Each row was made from one small tree. The marks that hang from a mark follow it in brackets, in alphabetical order. Every link used is in the known rows. Write each row's tree.
Known rows
papu{ralurif{fola kigo{tano{rifi ruba}}}}: [-0.52 -0.52 -0.85  3.04  2.02 -0.56  0.41 -0.38 -4.07 -0.48  3.04  1.78
 -1.48  1.63  1.41  4.06 -1.27  3.62 -6.00  0.21  1.82  1.77  0.58]
fola{ralurif{bosepe papu ruba}}: [-3.11 -0.75  0.58  1.77 -0.46 -2.75  5.46  0.56 -0.16  1.50 -3.13 -1.22
 -2.27  0.87 -3.91  2.25  2.99  1.98 -3.08  0.09 -2.40  1.92  0.16]
kigo{tano{ruba}}: [ 2.34  1.69  0.30  4.49 -3.78  0.28 -2.50 -2.05 -0.47 -0.44 -0.14 -1.48
 -1.79 -0.55 -4.28  1.10 -1.33  2.99 -4.21 -0.90  2.45 -1.55  2.44]
ralurif{bosepe kigo{tano} papu ruba}: [-8.10  3.33 -0.21  0.41 -1.45 -4.36  4.14  2.82 -4.57 -1.77 -2.25 -4.28
 -4.59 -2.99 -4.13  3.99  4.24  6.75 -3.79  3.22  2.91 -0.76  3.19]
zarafi{tano{kigo ruba{ralurif{fola papu}}}}: [ 3.41  3.00  3.37  1.84  1.74 -1.16  1.35 -2.66 -7.25 -5.11  1.06 -2.56
 -2.25  1.56 -3.60  0.59  1.13  4.46 -5.40  0.19  1.53 -1.47  3.90]
kigo{tano{rifi}}: [ 1.86  1.70 -2.12  3.48 -4.98 -0.03 -1.48 -0.70 -1.04 -0.16  0.95  2.96
  1.48 -0.68 -0.46  1.49  0.37 -0.45 -3.13  0.82  2.44  1.72  2.92]
ralurif{bosepe kigo}: [-5.33  0.64 -1.81 -2.91  0.55 -2.48  2.91  1.37 -1.38  1.23 -0.99 -1.51
 -1.31 -2.25 -0.05  2.14  3.60  3.60 -1.59  3.19 -0.74 -1.11  1.17]
tano{kigo}: [-0.32  0.85  1.56 -0.23  0.97 -0.38 -0.71 -2.42 -0.50 -1.64  3.08 -0.57
  1.26  0.35 -1.69  0.81  1.12  0.21  0.17 -0.73  1.00 -0.61  3.15]
bosepe{ralurif{fola kigo{tano} ruba}}: [-3.12  0.60  1.52 -0.40  1.67  2.31  2.23  2.60 -2.90  0.44  1.26 -0.47
 -1.17  0.62  0.36  6.57 -1.91  4.45 -6.91  0.44  1.98 -0.27  1.36]
rifi{ralurif tano{kigo}}: [-0.93  0.85 -1.69 -1.00 -1.31 -0.49  1.81 -2.72 -3.05 -5.11  5.48  0.05
  4.38  4.53  0.66  5.91  2.49  2.38 -0.29 -1.52  2.13 -1.87  3.22]
zarafi{tano{kigo ruba}}: [ 3.34  1.69  3.96  1.29 -1.59 -1.10 -0.32 -2.42 -3.15 -3.25  1.22 -1.94
 -0.68  0.97 -3.47  0.32 -1.60  2.87 -4.19 -0.63  0.96 -3.65  4.64]
rifi{ralurif{bosepe papu} tano{kigo}}: [-3.53  1.59 -3.24 -1.19 -1.64 -4.46  5.50 -2.21 -5.01 -5.09  2.48 -1.35
  1.27  3.28 -0.76  6.43  4.71  4.80  0.05  1.04  1.08  0.76  4.55]
kigo{tano{rifi ruba{ralurif{fola}}}}: [ 5.33  1.62 -0.80  5.41 -2.02  0.97 -1.64 -3.48 -4.75 -1.56  1.02  2.80
 -0.61  1.28 -2.54  2.51  1.05  2.42 -7.05  0.32  2.03  1.83  3.28]
rifi{tano}: [-0.10  1.97 -1.15 -1.31 -2.47 -0.08  1.39  0.31 -1.33 -1.81  1.44 -1.01
  0.37 -0.08  1.24  2.69  0.70  1.70  0.27 -0.25  3.96 -1.13 -0.81]
fola{ralurif{bosepe kigo ruba}}: [-4.67 -0.93  0.70 -0.54  0.36 -0.72  4.06  1.20  0.67  2.45 -0.97 -0.95
 -0.16  0.20 -2.58  3.37  3.58  2.35 -4.82  0.18 -1.98 -1.45 -0.21]
ralurif{bosepe fola kigo}: [-5.99  1.44 -1.34 -3.54  4.22 -2.59  4.03  0.92 -1.96  1.23 -0.72  0.07
 -4.08 -3.34  0.74  1.77  2.79  5.28 -4.14  2.86  0.71  0.76  1.96]
ruba{ralurif{bosepe fola kigo{tano{rifi}} papu}}: [-2.97  3.68 -3.84  0.71  2.50 -2.13  3.97  0.32 -8.22 -1.97 -0.63 -0.21
 -2.48 -1.30 -0.67  3.17  7.41  4.97 -5.24  4.37  1.82  3.48  1.66]
ralurif{fola}: [-0.64  0.82  0.52 -0.57  3.71 -0.12  1.26 -0.36 -0.58 -0.05  0.24  1.63
 -2.63 -1.09  0.69 -0.37 -0.82  1.73 -2.55 -0.38  1.47  1.84  0.81]
papu{ralurif}: [ 0.66 -3.06 -0.41  1.73  1.68 -0.24  1.10 -0.37 -1.26 -0.01  1.29  0.35
  0.93  3.24  1.64  2.16 -1.81 -0.34  0.43 -0.60 -2.04  2.09 -2.08]
kigo{tano{rifi{ralurif} ruba}}: [ 3.86  0.08 -1.70  5.50 -5.09 -0.23 -1.88 -3.18 -2.72 -1.68  1.80  3.34
  1.40  3.25 -2.22  3.70 -0.36  1.85 -5.71 -0.24  0.47  0.57  4.85]
tano{kigo rifi ruba{ralurif{bosepe fola papu}}}: [ 4.26  0.66  0.69  3.00  2.23 -2.92  1.81 -6.03 -8.55 -3.26  1.84  3.06
 -2.32  3.11 -3.32  3.66  4.42  3.86 -5.82  2.03 -0.83  4.36  6.41]
zarafi{tano{rifi ruba{ralurif{fola kigo papu}}}}: [ 3.32  2.51  0.92  1.73 -0.15 -1.34  1.79  0.11 -9.03 -3.86  0.13  0.78
 -1.93  1.66 -0.14  1.54  1.96  3.85 -7.29  2.60  1.25 -0.22  2.55]
tano{kigo rifi{ralurif{fola}} ruba}: [ 4.09 -1.29  1.23  2.87  1.05 -1.45 -0.58 -6.32 -4.86 -3.54  5.16  5.86
  1.14  5.69 -1.23  4.49  0.20  2.45 -6.22 -0.94 -1.16  1.76  7.91]

Which tree is each row?
[-3.36 -0.02 -3.87 -0.56  0.96 -3.98  4.34  0.25 -5.71 -1.72  1.02  4.70
 -0.14  2.19  2.61  4.23  4.05  2.93 -4.03  3.54 -1.24  4.04  4.14]  tano{rifi{ralurif{bosepe fola kigo papu}}}
[ 1.54 -1.20 -0.88  1.00 -0.66 -1.11 -0.06 -3.79 -3.30 -3.16  5.37  5.48
  5.32  4.98  0.98  3.94  2.41 -1.16 -1.87  0.21 -1.45  1.91  6.21]  tano{kigo rifi{ralurif}}
[-0.48  3.03 -1.33 -0.44  0.67 -1.55  3.48 -0.93 -7.10 -3.30  0.46 -2.87
 -3.90  0.61 -1.14  4.63  3.99  7.12 -4.02  1.39  3.69 -0.59  0.16]  rifi{tano{ruba{ralurif{bosepe fola kigo papu}}}}
[-5.52  1.49  3.09 -2.22  5.56  0.09  1.80  2.09 -3.02 -1.60  1.56 -0.21
 -3.44 -1.39  0.09  2.46  0.66  4.74 -5.23  0.01  3.32 -1.81  1.33]  ralurif{fola kigo ruba}
[ 2.21  0.45 -2.67  5.43 -5.37 -2.85  0.56 -2.88 -3.99 -1.72 -0.21  2.39
 -0.50  2.38 -3.19  4.04  1.11  3.43 -5.55  1.39 -0.15  2.23  5.69]  kigo{tano{rifi{ralurif{bosepe papu}} ruba}}
[ 3.31  0.21  2.26  1.57  4.27 -0.61  0.90 -6.62 -5.14 -2.32  1.60 -0.37
 -2.24  2.06 -4.96  2.65  2.70  4.73 -4.96 -0.16 -1.16  0.65  4.80]  tano{kigo ruba{ralurif{bosepe fola}}}
[ 1.81  2.56 -0.95  4.65 -0.62 -0.91  0.79 -2.83 -4.54 -1.49 -1.62 -1.86
 -3.96 -0.47 -5.04  1.92  2.03  5.41 -5.56  0.69  1.77  1.41  2.58]  kigo{tano{ruba{ralurif{bosepe fola papu}}}}
[-5.85 -1.19 -0.18 -2.10  4.48 -1.95  4.83 -0.21 -3.58 -2.04  1.05  1.42
 -0.86  2.32 -0.16  5.28  2.39  5.40 -5.25  1.01 -1.76 -0.30  3.95]  rifi{ralurif{bosepe fola kigo ruba}}
[ 2.96  0.10  0.47  1.36 -3.20 -1.38  0.82 -0.34 -5.76 -3.17  1.39  2.30
  1.42  3.70  0.52  2.87 -0.22  2.57 -6.51  1.43 -0.91 -2.44  4.31]  zarafi{tano{rifi{ralurif{kigo}} ruba}}
[-7.58  1.59 -1.56  0.21  2.27 -3.78  5.30  0.88 -5.33 -3.36  0.09 -0.76
 -2.80  0.96 -1.96  5.48  3.66  7.28 -5.73  1.77  0.85  0.62  4.66]  rifi{ralurif{bosepe fola kigo{tano} papu ruba}}
[ 4.95 -0.52  2.30  2.93 -1.58 -1.31 -2.10 -5.15 -3.46 -2.01  3.63  3.61
  0.44  2.98 -2.33  2.60 -0.03  0.88 -4.08 -0.24  0.00  0.69  6.22]  tano{kigo rifi ruba}
[-2.68 -0.14 -0.34 -2.51  3.13  1.82  2.55  2.75 -2.43  1.59  1.20  0.25
 -0.68  0.91  3.14  4.88 -1.18  3.26 -4.41  1.36 -0.08  0.80 -0.47]  bosepe{ralurif{fola kigo}}
[ 1.99  0.30  0.82  1.50  2.00  1.49 -1.14 -1.69 -5.18 -1.82  0.93 -2.13
 -1.06  2.48 -2.18  2.22  2.91  3.60 -3.99  0.49 -0.36 -2.69 -0.42]  tano{ruba{ralurif{kigo}}}
[ 5.61  1.26 -1.10  5.87 -3.91  1.14 -2.36 -3.30 -4.44 -1.50  0.95  2.08
  0.69  1.86 -2.92  2.64  1.55  1.41 -5.70  0.54  1.37  0.94  2.89]  kigo{tano{rifi ruba{ralurif}}}
[-8.80  2.29  1.25 -2.29  4.99 -4.92  6.47  2.71 -5.50 -1.64 -2.23 -1.99
 -7.37 -2.80 -1.65  3.12  3.51  7.65 -4.82  3.10  2.10  1.53  2.87]  ralurif{bosepe fola kigo papu ruba}
[ 1.75  2.56 -0.02  0.71 -0.90 -1.75  2.38 -3.90 -6.50 -4.51  1.92 -3.17
 -1.34  1.99 -3.48  4.92  4.20  5.34 -1.95  0.34  2.90 -0.62  2.55]  rifi{tano{kigo ruba{ralurif{bosepe papu}}}}
[-7.10  2.19 -4.20 -0.08  1.65 -3.87  4.73  0.77 -4.57 -2.24  0.21 -0.72
 -2.18  0.15 -0.52  4.19  4.27  6.56 -4.55  2.36  0.68  1.36  3.80]  rifi{ralurif{bosepe fola kigo{tano} papu}}
[-8.07  1.49  0.68 -1.73  1.22 -4.71  5.22  3.10 -4.87 -1.60 -2.38 -3.64
 -4.75 -1.65 -2.46  3.53  4.38  5.91 -2.25  3.48  0.62 -0.29  2.08]  ralurif{bosepe kigo papu ruba}
[-6.05  1.62 -0.99  1.40 -0.21 -1.61  1.87  1.90 -5.05 -4.54  1.81 -2.15
  0.27  2.63 -1.48  4.95  3.15  4.64 -3.31  0.56  1.70 -2.10  2.70]  rifi{ralurif{kigo{tano} papu ruba}}
[-3.14 -0.84  2.23 -2.20  3.78  1.94  3.13  2.85 -3.16  0.46  1.22  0.17
 -1.31  1.71  1.61  6.18 -1.90  3.83 -5.66  0.54  0.10  0.06  0.44]  bosepe{ralurif{fola kigo ruba}}
[-2.37 -1.46 -3.23  1.59 -1.11 -2.32  2.47  0.36 -2.96  0.86  1.05  1.00
  0.87  0.97  1.14  4.71  1.36  2.15 -2.85  2.57 -0.97  2.36  0.77]  papu{ralurif{bosepe kigo{tano{rifi}}}}
[-2.73  2.58 -1.87 -0.38  3.06  0.12  1.52  1.94 -7.16 -3.05  0.59 -3.40
 -0.38  0.92  0.09  1.65  6.82  2.65 -0.75  2.62  0.98 -0.25 -2.21]  ruba{ralurif{kigo papu}}
[-1.39 -1.18 -1.84  2.33  1.59 -2.53  2.82 -1.11 -4.00  0.71  1.12  1.90
 -2.48  0.82  0.38  4.81 -0.20  4.90 -6.38  1.77 -0.08  3.09  2.04]  papu{ralurif{bosepe fola kigo{tano{rifi ruba}}}}
[-3.99 -0.06  1.30  0.27  0.29 -4.74  5.32  0.75 -3.36 -1.40 -3.79 -1.86
 -4.67 -0.44 -3.64  2.35  2.08  3.86 -1.10  2.15 -1.03  2.37  2.67]  ralurif{bosepe papu ruba}
[ 2.64  0.51  0.72  1.18 -1.34 -1.53  1.44 -0.59 -6.03 -3.22  1.56  3.09
  0.12  3.21  0.97  2.64 -0.65  3.50 -7.87  1.24 -0.20 -1.51  4.69]  zarafi{tano{rifi{ralurif{fola kigo}} ruba}}
